Known rows, with every way that one mark hangs from another:
Z142{Z308{Z201 Z980} Z352}: [-7.0 -12.6 38.9 -22.9 9.1 -7.3 15.4 -8.8 -24.7 26.0 -12.3 -6.4 -23.0 -9.3 13.1 -12.6 4.1 -11.4 1.7 -24.2 20.1 8.5 39.3]
Z588{Z142{Z352} Z308{Z201 Z980}}: [-0.4 -39.3 40.4 -25.1 -3.2 -14.3 21.6 -5.2 -14.2 42.6 -18.6 10.5 -39.1 -15.8 8.4 -34.6 -4.9 -17.5 -19.6 -15.8 13.8 13.2 67.9]
Z352{Z142{Z308} Z588{Z980}}: [5.6 42.6 21.6 19.4 28.3 10.3 -2.8 -21.0 -38.5 -22.9 -21.0 7.1 24.4 33.6 18.9 9.0 -9.2 -14.6 26.7 -46.2 -11.8 12.5 13.1]
Z142{Z308{Z201 Z980} Z352{Z588}}: [-9.9 -8.6 49.4 -18.5 22.4 -0.5 14.2 -8.2 -25.9 11.1 -19.9 -3.8 -8.1 -4.6 28.4 -3.0 -1.0 -9.4 29.4 -36.5 14.1 11.7 36.6]
Z972{Z201 Z980}: [26.6 5.0 20.3 -31.9 33.0 -1.7 -10.8 -5.3 3.4 2.9 -21.2 -3.4 7.2 -12.2 -16.0 11.8 -8.0 -6.0 4.6 -11.0 13.4 -21.6 -3.7]
Z142{Z308{Z201 Z980}}: [9.0 4.9 35.1 -18.8 9.4 -8.9 16.7 -2.7 -28.4 22.2 -7.3 -1.7 -18.3 3.9 1.2 2.0 -14.0 -28.4 0.4 -39.6 19.4 18.4 19.2]
Z588{Z142{Z352} Z201 Z980}: [3.2 2.6 22.0 -18.8 5.9 4.9 -4.0 -2.5 -8.5 21.1 -24.4 -5.3 -24.4 -17.1 15.0 -33.5 3.1 14.7 -33.8 35.8 8.5 -7.1 26.5]
Z972{Z201}: [22.1 -6.5 5.1 -25.3 27.0 1.7 -9.9 -13.4 1.6 9.6 -22.3 -4.0 -14.0 -21.7 -6.0 -1.4 -15.9 -0.6 8.4 -3.3 -4.9 -14.1 7.5]
Z588{Z308{Z201 Z980} Z972}: [6.0 21.6 36.8 -14.2 -13.3 -10.0 20.6 7.5 -11.4 28.0 -28.7 -4.8 -42.7 0.7 19.7 -17.2 -14.1 -42.1 -17.6 -55.0 9.2 -8.6 37.9]
Z352{Z588{Z142 Z201 Z308 Z980}}: [11.1 33.3 12.7 -4.6 13.9 12.1 0.1 10.3 -29.8 -14.8 -49.1 19.0 -20.1 5.8 15.8 -23.0 -18.1 -12.0 -11.6 -8.2 2.5 8.1 16.9]
Z308{Z980}: [14.6 6.5 27.6 -19.1 25.3 -12.3 3.6 8.5 -22.1 10.1 7.7 -6.7 -21.6 -4.3 3.7 -11.1 -12.5 -10.6 -13.2 -11.9 0.5 10.2 19.5]
Z352{Z142{Z308{Z980}} Z588}: [16.3 30.3 33.9 2.1 36.8 -15.5 2.7 -7.2 -53.1 -24.7 4.0 -1.1 9.6 26.4 8.1 7.9 -19.0 -25.7 26.8 -57.1 5.2 23.0 27.4]
Z352{Z588}: [5.3 -3.1 25.4 -15.5 30.9 14.7 -0.5 1.7 -7.2 -11.6 -7.7 1.7 1.6 -7.9 12.4 7.5 -15.8 7.5 18.8 -4.0 -5.8 -2.5 10.1]
Z352{Z588{Z142 Z201 Z980}}: [14.4 21.7 23.4 -13.6 21.2 13.8 -2.0 3.0 -16.5 -5.4 -25.2 0.7 -10.1 1.3 16.0 -11.8 -23.4 1.9 -6.5 9.3 0.6 4.2 1.8]
Z142{Z352{Z588}}: [-9.2 -17.3 33.2 -17.7 32.2 16.1 -2.0 -5.0 -4.2 -1.6 -14.6 -2.6 1.7 -20.5 26.3 -6.0 -0.5 19.5 15.8 12.6 -5.3 -11.3 28.0]
Z352{Z588{Z201 Z308 Z972{Z980}}}: [14.1 67.6 26.7 -25.4 9.7 13.3 1.6 27.6 -20.4 -34.2 -42.0 -2.1 -15.6 8.6 12.9 4.4 -2.0 -20.8 -11.1 -27.7 27.2 -36.2 11.8]
Z588{Z201 Z980}: [9.3 41.3 11.0 -12.8 10.6 16.1 -10.2 6.1 -22.5 3.5 -31.7 -6.2 -13.9 -2.1 18.0 -15.2 -4.2 -1.2 -31.4 8.1 1.0 -19.4 0.1]
Z352{Z142}: [15.8 -1.2 24.6 -9.1 11.9 3.0 -5.5 -13.1 -21.3 2.7 6.5 -2.2 15.0 2.5 0.9 4.7 -17.8 -5.0 -5.4 -9.5 -6.3 -6.8 24.9]
Z588{Z201 Z308 Z972 Z980}: [6.3 77.2 2.5 -0.2 -9.4 11.2 -3.0 17.9 -19.7 -3.8 -57.2 -1.3 -43.2 7.9 24.5 -28.5 3.1 -21.7 -35.7 -17.3 5.0 -25.1 16.2]
Z308{Z201 Z980}: [8.6 -10.1 44.4 -26.4 4.9 -0.9 12.6 -2.4 -16.3 33.0 -3.9 -6.3 -10.9 -6.0 14.5 -5.8 -16.6 -20.3 -8.4 -25.1 5.8 -0.3 20.9]
Z142{Z352}: [-5.4 -25.1 21.8 -22.9 17.2 9.4 -0.5 -5.9 0.5 12.6 -4.3 -4.4 -11.9 -26.1 11.5 -16.5 5.0 22.0 -6.8 25.8 -0.6 -12.0 31.3]
Z588{Z201 Z972 Z980}: [11.4 62.6 15.9 -10.3 -6.8 11.9 -5.2 14.5 -8.8 7.6 -33.6 -20.5 -29.0 1.9 26.3 -17.9 -7.0 -10.8 -32.0 -1.8 4.8 -33.1 -0.8]
Z588{Z142 Z308 Z972{Z201 Z980}}: [33.8 14.8 8.8 -27.7 11.4 -17.5 4.3 1.5 17.9 5.2 -32.7 4.3 -33.0 -6.6 -26.0 -7.5 -16.2 -23.5 -5.7 -29.5 24.7 -14.4 15.5]
Z142{Z308 Z352}: [-7.1 -1.0 11.3 -14.5 19.3 3.6 3.5 -4.3 -15.5 2.4 -6.3 -2.3 -23.4 -12.1 -1.7 -10.1 9.6 12.0 4.9 7.1 11.9 13.0 28.4]

Rows:
[1.4 -30.3 11.6 -20.0 13.1 -7.1 9.2 -6.2 -4.9 11.1 8.0 7.0 -31.9 -16.6 -17.0 -14.4 -4.8 14.3 7.6 16.5 15.9 29.3 33.4] -> Z588{Z142{Z308 Z352}}
[18.9 15.0 11.3 -23.0 19.2 6.5 2.4 11.0 -29.1 -22.2 -5.6 5.0 -24.4 -3.0 -13.0 5.2 -29.5 -2.1 12.8 -0.3 23.8 24.7 2.1] -> Z352{Z588{Z142{Z308} Z201}}
[12.5 -18.4 44.1 -20.0 17.4 -11.0 25.3 -4.8 -23.7 13.4 2.2 5.0 -13.8 6.4 -1.0 5.4 -34.3 -24.0 29.5 -45.4 16.7 36.2 19.7] -> Z352{Z588{Z142{Z308{Z201 Z980}}}}
[20.9 38.9 5.3 -10.2 18.4 -25.9 1.7 4.9 -12.1 5.2 -40.2 -7.5 -54.2 -4.9 8.3 -24.6 -12.7 -36.4 -8.9 -48.2 4.8 -10.5 34.0] -> Z588{Z308{Z980} Z972{Z201}}
[8.2 10.7 25.5 -9.0 -14.8 -2.3 23.9 -13.3 12.4 38.2 -22.5 -3.4 -27.0 6.6 3.2 -3.8 -20.4 -21.1 -0.1 -35.5 8.8 17.6 1.3] -> Z588{Z142{Z308{Z201}} Z972 Z980}
[15.8 14.9 41.8 -8.6 1.2 -14.7 13.4 -19.7 -45.1 16.8 0.4 -2.0 8.4 17.6 3.0 3.6 -17.4 -37.8 4.1 -60.4 13.2 12.9 30.4] -> Z352{Z142{Z308{Z201 Z980}}}
[19.1 -0.1 40.5 -30.8 -10.6 -7.4 26.1 0.2 13.7 26.0 0.9 -2.3 -10.1 5.6 -22.8 18.8 -18.5 -23.1 2.4 -33.0 35.8 3.0 -0.4] -> Z588{Z142{Z308{Z201}} Z972{Z980}}
[0.1 13.6 10.2 -13.0 23.9 3.0 -4.4 -7.0 7.9 -7.5 -62.6 -4.2 -32.4 -19.1 27.7 -18.8 -0.8 -5.5 23.4 -24.0 -1.3 -26.3 45.8] -> Z142{Z352{Z588{Z308 Z972{Z201}}}}
[26.8 41.1 15.7 -19.3 -7.8 -24.0 13.8 29.6 -26.4 3.4 -15.3 -3.8 -64.7 -0.6 -2.6 -35.0 -22.7 -34.1 -39.5 -19.7 23.8 3.5 37.9] -> Z588{Z142 Z201 Z308{Z980} Z972}
[-11.1 28.7 27.3 -9.2 24.2 22.9 -12.5 1.2 -19.9 -7.2 -46.4 -7.7 -4.1 -9.8 47.4 -22.3 11.7 15.8 -8.8 14.7 -2.5 -25.6 20.2] -> Z142{Z352{Z588{Z201 Z980}}}
[14.1 -11.5 16.7 -13.0 28.2 0.4 12.5 0.3 -12.8 -12.0 5.5 9.5 -14.4 -1.0 -17.7 10.0 -30.4 2.1 32.9 -11.5 9.2 42.7 9.8] -> Z352{Z588{Z142{Z308}}}
[18.1 25.8 -5.1 -12.2 8.8 -2.8 -4.0 -1.4 4.2 5.1 -46.6 -1.6 -44.9 -14.2 -1.3 -13.9 -14.1 -22.3 2.9 -27.7 -1.1 -21.0 22.9] -> Z588{Z308 Z972{Z201}}
[18.8 21.1 32.8 -21.2 19.7 -8.3 17.0 12.0 6.1 -15.8 1.9 -0.5 -8.5 14.8 -19.6 18.5 -19.2 -10.4 23.6 -33.6 27.1 10.6 -7.9] -> Z352{Z588{Z142{Z308} Z972{Z980}}}
[9.0 2.2 30.4 -24.5 6.1 -18.2 13.0 5.4 14.4 7.0 3.7 -7.6 -25.6 -4.6 -21.1 -1.6 8.2 1.6 -1.1 -4.3 35.5 1.9 23.3] -> Z588{Z142{Z308 Z352} Z972{Z980}}
[10.0 35.9 26.1 6.8 8.4 5.1 2.9 -1.7 -18.2 -22.8 -25.7 5.0 -3.0 15.7 20.3 -1.5 -20.2 -24.2 10.0 -48.8 -6.0 -13.9 38.5] -> Z352{Z142 Z588{Z308 Z972}}
[13.0 1.3 29.1 -11.8 -5.5 8.5 8.0 -24.7 -28.6 13.4 -5.0 5.5 16.5 10.4 -2.8 17.4 -18.1 -24.3 15.4 -41.8 11.6 3.0 22.2] -> Z352{Z142{Z308{Z201}}}
[14.4 8.5 18.9 -10.7 14.4 -6.8 15.6 5.1 5.2 -11.8 1.5 -1.3 -31.4 1.1 -9.1 5.8 -32.8 -6.0 30.9 -24.6 7.0 26.6 5.5] -> Z352{Z588{Z142{Z308} Z972}}
[29.8 28.4 31.2 -38.5 -5.4 -7.2 6.1 19.6 5.7 4.8 -0.2 -12.0 -24.2 -4.9 -18.2 4.4 -17.3 -9.6 -29.9 6.6 34.4 -24.2 -2.8] -> Z588{Z142 Z201 Z972{Z980}}
[6.0 4.2 18.9 3.5 24.5 6.9 7.8 2.7 -12.8 -5.9 -35.6 23.9 -17.9 9.6 9.3 -18.0 -16.5 -7.0 5.9 -20.2 -10.9 21.9 24.8] -> Z352{Z588{Z142 Z308 Z980}}
[9.1 -16.0 42.5 -32.2 7.1 -10.7 9.1 6.6 26.5 18.4 3.2 -10.7 -16.2 -15.3 -7.8 -8.7 3.3 9.9 -14.7 12.9 20.4 -21.1 24.1] -> Z588{Z142{Z352} Z972{Z980}}
[15.6 -3.9 40.9 -31.0 -17.7 -0.9 23.5 6.1 13.1 23.2 -22.5 6.7 -17.7 -0.8 -13.0 2.0 -15.2 -28.0 -16.3 -32.1 26.7 -11.2 22.5] -> Z588{Z142 Z308{Z201} Z972{Z980}}
[7.3 66.3 25.7 -6.4 11.7 15.4 -5.1 12.5 -10.1 -10.4 -41.2 -18.1 -12.9 7.9 41.9 -8.2 -12.1 -6.2 -8.1 -12.6 -3.5 -30.9 -1.8] -> Z352{Z588{Z201 Z972 Z980}}
[14.7 49.6 19.0 -7.6 19.5 11.1 -8.1 -4.4 -53.4 -35.7 -14.2 1.2 14.3 16.1 5.4 12.9 -21.4 -15.4 16.5 -28.7 16.1 -1.2 13.9] -> Z352{Z142{Z308} Z588{Z201}}
[5.7 3.1 36.4 -6.8 10.1 16.6 8.9 -25.2 -29.6 -5.4 -14.4 6.0 33.6 16.5 11.8 23.5 -26.7 -20.8 41.5 -53.8 8.7 4.1 19.9] -> Z352{Z142{Z308{Z201}} Z588}
[28.0 4.2 -3.7 -17.9 3.5 -15.1 5.6 -2.1 14.0 11.0 -30.8 4.0 -52.2 -16.3 -15.2 -20.2 -27.4 -18.5 2.8 -19.1 5.0 -1.0 27.8] -> Z588{Z142 Z308 Z972{Z201}}
[-2.9 23.7 22.1 -3.9 31.4 3.9 -10.2 -17.6 17.7 11.8 -63.1 -18.1 -14.3 -12.6 44.7 -18.9 3.2 3.2 25.5 -17.7 -19.3 -37.0 19.9] -> Z142{Z352{Z588{Z972{Z201} Z980}}}
[29.1 -7.7 8.0 -27.0 10.3 -16.3 0.9 -9.2 27.4 22.8 -11.7 -11.1 -38.5 -22.0 -14.6 -8.6 -34.8 -7.1 5.7 -6.7 0.9 -10.1 10.1] -> Z588{Z142 Z972{Z201}}
[22.9 25.6 -5.8 -2.6 5.9 -13.1 1.6 -9.7 14.4 17.3 -53.5 6.0 -45.9 -1.5 -0.5 -29.8 -18.2 -21.1 -5.7 -29.2 -5.9 0.1 21.8] -> Z588{Z142 Z308 Z972{Z201} Z980}
[20.1 22.9 23.7 -19.8 20.4 -9.8 7.1 24.1 -45.0 -17.8 -20.8 9.2 -39.4 -0.2 5.1 -24.8 -25.3 -21.2 -12.1 -19.1 17.2 17.3 38.1] -> Z352{Z588{Z142 Z201 Z308{Z980}}}
[10.4 -7.3 28.0 -3.6 29.6 5.0 5.5 -4.5 1.7 0.9 -12.8 6.6 -3.2 2.6 10.8 -7.6 -22.2 6.3 9.0 -3.8 -15.3 20.4 3.3] -> Z352{Z588{Z142 Z980}}
[-15.3 39.1 26.6 8.5 22.1 6.6 4.7 -3.1 -1.0 -6.4 -37.5 -10.7 -19.4 8.7 37.4 -12.6 9.0 2.8 24.2 -24.8 -4.3 -2.1 18.4] -> Z142{Z308 Z352{Z588{Z972 Z980}}}
[-1.4 20.8 36.2 10.5 5.1 23.5 6.7 -22.6 -31.2 4.9 -54.1 18.9 31.3 24.4 39.4 -0.5 -12.1 -29.2 11.0 -58.3 -15.3 -12.6 35.7] -> Z352{Z142 Z588{Z308{Z201} Z980}}
[-12.4 -4.8 18.8 -8.5 25.3 16.5 1.0 1.7 -19.2 -13.2 -36.1 10.9 -13.2 -15.7 23.4 -17.2 6.9 11.2 11.2 -2.0 -0.7 -3.4 49.6] -> Z142{Z352{Z588{Z308}}}
[18.9 18.5 12.1 -16.3 3.4 4.5 -4.8 5.2 -12.7 11.7 -18.6 0.3 -23.4 -3.0 2.3 -21.0 -17.1 -1.4 -32.8 17.5 5.0 1.4 6.5] -> Z588{Z142 Z201 Z980}
[9.2 66.9 17.1 11.1 15.5 18.5 -11.3 -3.1 -55.3 -30.5 -55.2 13.2 9.3 24.8 33.0 -12.0 -9.5 -22.3 -7.0 -35.8 -7.4 -18.3 31.5] -> Z352{Z142 Z588{Z201 Z308 Z980}}
